What can hang from each mark
q792: q181 q475
q837: q475
q476: q922
q11: q475 q922
q922: q476 q792
q475: q792 q837
q181: q11 q792

Known rows, with every way that one mark hangs from another
{q792 {q181 {q11 q922}}}: [-13.5   0.6  15.8  -7.9  -4.3 -14.9  22.0  22.7  -7.7   0.4  -1.0   5.4
   1.9  22.2 -11.6   5.2  11.7   7.7]
{q475 {q792 q181} q837}: [-23.4  20.3  -1.3   4.1   8.0   6.3  31.5   3.0  -5.0  -4.1  23.8  -5.9
   3.4  -2.6  -4.3  -5.9 -10.4   5.3]
{q922 {q792 q181}}: [-24.2   8.7   6.1 -14.4 -12.3  -7.5  -8.9   3.6   4.1  -4.8  -1.8   8.4
   3.4  16.6   7.8   3.3  -1.1   4.4]
{q922 q476}: [-14.8   6.0  -8.9  -9.8   1.9  -2.0 -13.4  -2.2  -6.4 -10.7  -0.7  -1.4
  10.0  10.2  -6.9  18.1  -9.4   4.2]
{q922 q476 {q792 {q181 q11} q475}}: [-26.4   5.0  -1.7  -9.5 -19.7 -13.8  -9.5   9.7   5.0  -7.4   0.3   6.5
  12.7  10.9  13.4  18.2   4.4   8.8]
{q476 {q922 q792}}: [ -1.8  12.5  -9.7  -4.7 -14.6  -7.2 -30.9  -7.7  -7.3  -9.3   0.5   0.6
   7.2   2.2  15.5  10.5  -6.0  -2.4]
{q181 {q11 {q475 q837}} q792}: [-11.2   1.3   1.3  -9.9   0.8  -0.9  54.4  15.5   4.0  -8.7  -8.1   4.1
  -4.3   2.1   7.1  16.9   4.9  10.9]
{q11 q475 {q922 q476 {q792 q181}}}: [-44.0   5.8  -1.8 -21.9   5.0 -20.0   2.8   6.1  -4.1   2.8  -2.0   8.8
  16.6   5.9  -6.7  14.4  -5.9  15.6]
{q922 q476 {q792 q181}}: [-29.8   3.1  -2.5 -16.6 -14.3  -6.5 -17.3  -0.8   1.7  -3.5  -5.2   6.1
  10.1  15.6   6.3  16.8  -5.7   8.1]
{q476 {q922 {q792 q181 q475}}}: [ -7.4  15.3  -3.9   0.9 -15.7 -10.7 -23.9   1.7  -4.8  -3.7   9.5  -0.4
   9.7   2.1  17.2   9.1  -2.4  -0.5]
{q475 q792}: [ -8.9  23.5   0.3   0.9   8.1   3.3  11.4  -1.1  -4.7 -10.5   4.8  -2.2
   1.6  -6.4  -6.2  -4.6  -5.5   4.4]
{q837 {q475 {q792 q181}}}: [ -8.2  19.3   7.2 -10.1   6.0  -5.7   3.4  17.3 -13.8  -6.9   2.8  -2.4
  -4.9  16.8  -5.2  -2.4  10.0   3.4]
{q475 {q792 {q181 {q11 q922}}}}: [-12.6  15.9  11.6   1.1   2.4  -5.3  29.5  14.4  -7.6  -2.8   2.5   0.9
   0.2   1.1 -10.8  -3.6   5.6   9.4]
{q181 {q11 q922} q792}: [ -0.6  -4.5   8.8 -13.1  -5.4 -13.3  43.3  15.9  -0.1 -10.2 -12.7   7.6
  -1.8  13.8  -5.2  20.5  16.5  11.1]
{q476 q922}: [  4.4  13.2  -8.1   1.3  -4.5  -4.5 -20.7  -3.0 -13.2  -7.3   4.9  -4.8
   6.3   1.9   4.6  10.3  -7.0  -3.2]
{q11 {q475 q837} q922}: [-35.0  11.6  -8.0 -14.4  18.7 -15.1  19.1   4.1  -7.5  -4.3  15.1   2.5
  14.4   2.1 -11.6   5.5 -10.0   8.9]
{q11 {q922 q476 {q792 q475}}}: [-25.6   7.5  -6.8 -16.4  -4.7 -22.8 -15.4  -0.8  -1.8 -11.4   6.1   6.6
  19.9  10.6  -4.3  17.4   0.4   7.9]
{q476 {q922 {q792 {q475 q837}}}}: [ -5.3  16.6 -14.3   0.2 -14.1  -8.7 -26.7  -6.0  -4.1 -11.4  13.6  -1.8
  11.7  -2.4  20.3  10.5  -7.0  -3.6]
{q922 q792}: [-17.9  11.0  -3.1 -16.0 -10.4  -7.3 -19.0  -5.5   5.4 -14.6  -4.7   8.4
   4.3  11.4  10.4   4.6  -3.7   1.2]
{q837 {q475 {q792 {q181 {q11 q922}}}}}: [ -6.1  15.2   8.9 -11.9   3.6 -12.3   8.6  21.9 -15.8  -7.3  -0.4   0.2
  -4.1  19.1  -7.6  -0.2  16.3   5.6]
{q181 {q11 q922} {q792 q475}}: [ -2.3   1.6   8.4  -6.7  -5.1 -16.8  44.1  20.7   3.4 -11.2  -2.1   6.0
   3.5   8.6  -0.6  20.1  19.6  10.8]
{q922 q476 {q792 q181 {q475 q837}}}: [-35.4   8.4  -8.9  -9.5 -13.5  -9.0 -12.0   1.9   5.9  -6.6  13.6   2.8
  17.0   9.7  13.2  16.8  -6.5   6.7]

Rows
[-33.6  22.3  -3.0  -1.8  17.4   3.0  33.7   6.4  -3.5   0.4  16.4  -2.8
   5.0 -10.1  -1.7  -4.6 -14.5   9.1] | {q11 {q475 {q792 q181} q837}}
[-19.5  11.3   6.3   5.3  -4.5 -11.6  26.8  25.8   0.8  -4.5  25.4  -1.0
   7.8  12.0   4.7   3.7   8.4   4.0] | {q792 {q181 q11} {q475 q837}}
[-11.8  11.7  -1.8  -2.9   3.9   0.6  33.1   6.3   8.4 -10.3  15.7  -2.1
   4.9   3.5   5.4  14.9  -2.1   5.3] | {q181 {q792 {q475 q837}}}
[ -9.9  14.9  -7.9   1.5 -15.1  -9.4 -20.8  -0.5  -5.0  -4.8  15.1  -1.8
  10.9   1.4  18.7   9.8  -4.8  -1.2] | {q476 {q922 {q792 q181 {q475 q837}}}}
[ -2.5  17.0 -10.5  -0.5 -14.5  -9.7 -30.3  -5.2  -4.6 -10.3   7.8  -0.7
  10.5  -1.8  19.2  10.4  -3.9  -2.8] | {q476 {q922 {q792 q475}}}
[-10.9   3.2  -1.0 -11.2 -10.6 -21.6   9.3  11.6  -1.4 -17.8   1.4   8.6
   8.0  12.3   2.5   9.4  12.5   4.6] | {q181 {q11 {q922 {q792 {q475 q837}}}}}
[-21.5   3.3  15.0  -8.9   0.8 -15.3  28.0  23.9  -7.4   3.4  -2.1   6.1
   2.5  16.0 -10.0   4.5   9.0  10.3] | {q792 {q181 {q11 q475 q922}}}
[-21.2   0.8  -2.3 -17.3  -4.9 -20.1  10.4  11.6  -4.3 -10.9 -13.0  10.3
   8.2   5.9  -0.4  14.9   7.4  10.9] | {q181 {q11 q475 {q922 q476 q792}}}
[-45.3   9.3  -3.3 -19.2   7.7 -18.4  16.3   5.4  -1.7   0.2  12.4   8.0
  14.4   5.7  -2.9   4.8  -7.7  11.5] | {q11 {q475 q837} {q922 {q792 q181}}}
[ -5.7   0.9   2.9  -6.0  -4.2 -15.6  49.0  18.9   3.8 -13.1   6.2   4.1
   4.9   7.7   1.7  20.2  15.8   9.7] | {q181 {q11 q922} {q792 {q475 q837}}}
[-18.1   5.2  14.1  -6.7  -0.8  -8.5  25.7  23.1  -5.2   2.2  -2.9   4.4
  -1.2  13.9  -4.2   2.8   6.0   8.1] | {q792 {q181 {q11 q475}}}
[-23.4   1.1  11.9  -9.8   0.1 -15.1  24.6  23.0  -8.5   3.7  -3.0   4.9
   4.9  15.6 -10.3   9.4   7.1  11.8] | {q792 {q181 {q11 q475 {q922 q476}}}}
[-25.8  16.7   4.2   4.3   2.2  -8.0  17.6  18.1   1.1  -1.9  33.3  -4.1
  10.9  11.0   1.3   1.5  -1.7   2.9] | {q792 q181 {q475 q837}}
[-18.6  16.5   0.3   4.8   3.3   3.1  38.3   9.0  -5.4  -6.7  18.3  -3.9
   1.1  -1.4  -2.7  -4.2  -4.3   5.6] | {q475 {q792 {q181 q11}} q837}
[-30.6   0.5  -1.3 -17.0 -15.4  -9.3  -6.0   5.7   1.7  -4.0 -11.0   8.5
   7.8  11.6   8.9  17.7  -0.6  10.8] | {q922 q476 {q792 {q181 {q11 q475}}}}
[-10.1  -2.2  -0.9 -16.0 -12.7 -20.3   1.5   9.0  -4.8 -15.3 -11.3   9.6
   7.8  14.2  -2.1  16.9  11.2   7.5] | {q181 {q11 {q922 q476 q792}}}
[-14.7  -1.6   2.8 -14.0   2.8 -10.7  56.6  16.1   0.7  -7.0  -6.1   6.5
   0.9   5.0  -0.7  19.2   8.9  13.9] | {q181 {q11 {q475 q837} q922} q792}
[  1.9   4.6   7.1  -2.9  -7.6  -7.0  42.3  20.0   7.4 -13.0  -3.7   3.8
  -1.5   6.3   9.0  17.7  15.7   7.7] | {q181 q11 {q792 q475}}
[-20.4  15.2   0.9   2.6   4.2  -1.2  39.6   9.9  -6.9  -5.4  19.3  -2.6
   3.8  -0.1  -6.5  -3.3  -2.0   7.5] | {q475 {q792 {q181 {q11 q922}}} q837}
[ -6.0  10.8  -3.5  -3.6 -15.8  -7.7 -24.3  -1.7  -8.1  -3.2   1.7   0.6
   6.1   5.8  13.5   9.9  -4.6  -0.6] | {q476 {q922 {q792 q181}}}
[-13.9   4.2   3.0 -12.4   3.2 -19.5  22.1  16.4  -7.3  -9.7  -8.2   7.8
   4.6   7.0  -7.3   7.6   9.1   8.9] | {q181 {q11 q475 q922}}
[-28.5  11.0 -17.9 -10.8 -11.4  -8.7 -21.0  -6.2   6.6 -16.2  12.2   2.5
  17.7   3.6  15.8  18.7  -8.8   3.9] | {q922 q476 {q792 {q475 q837}}}
[-25.2  11.1 -12.5 -11.6 -12.0 -10.6 -26.9  -3.7   6.5 -14.7   4.0   4.5
  16.1   4.9  13.7  18.2  -5.0   4.7] | {q922 q476 {q792 q475}}
[-39.1   7.5  -8.2 -23.0   5.8 -19.9  -3.9   0.0  -3.5  -3.8  -3.8   8.6
  17.5   1.8  -5.3  15.3  -7.3  13.5] | {q11 q475 {q922 q476 q792}}
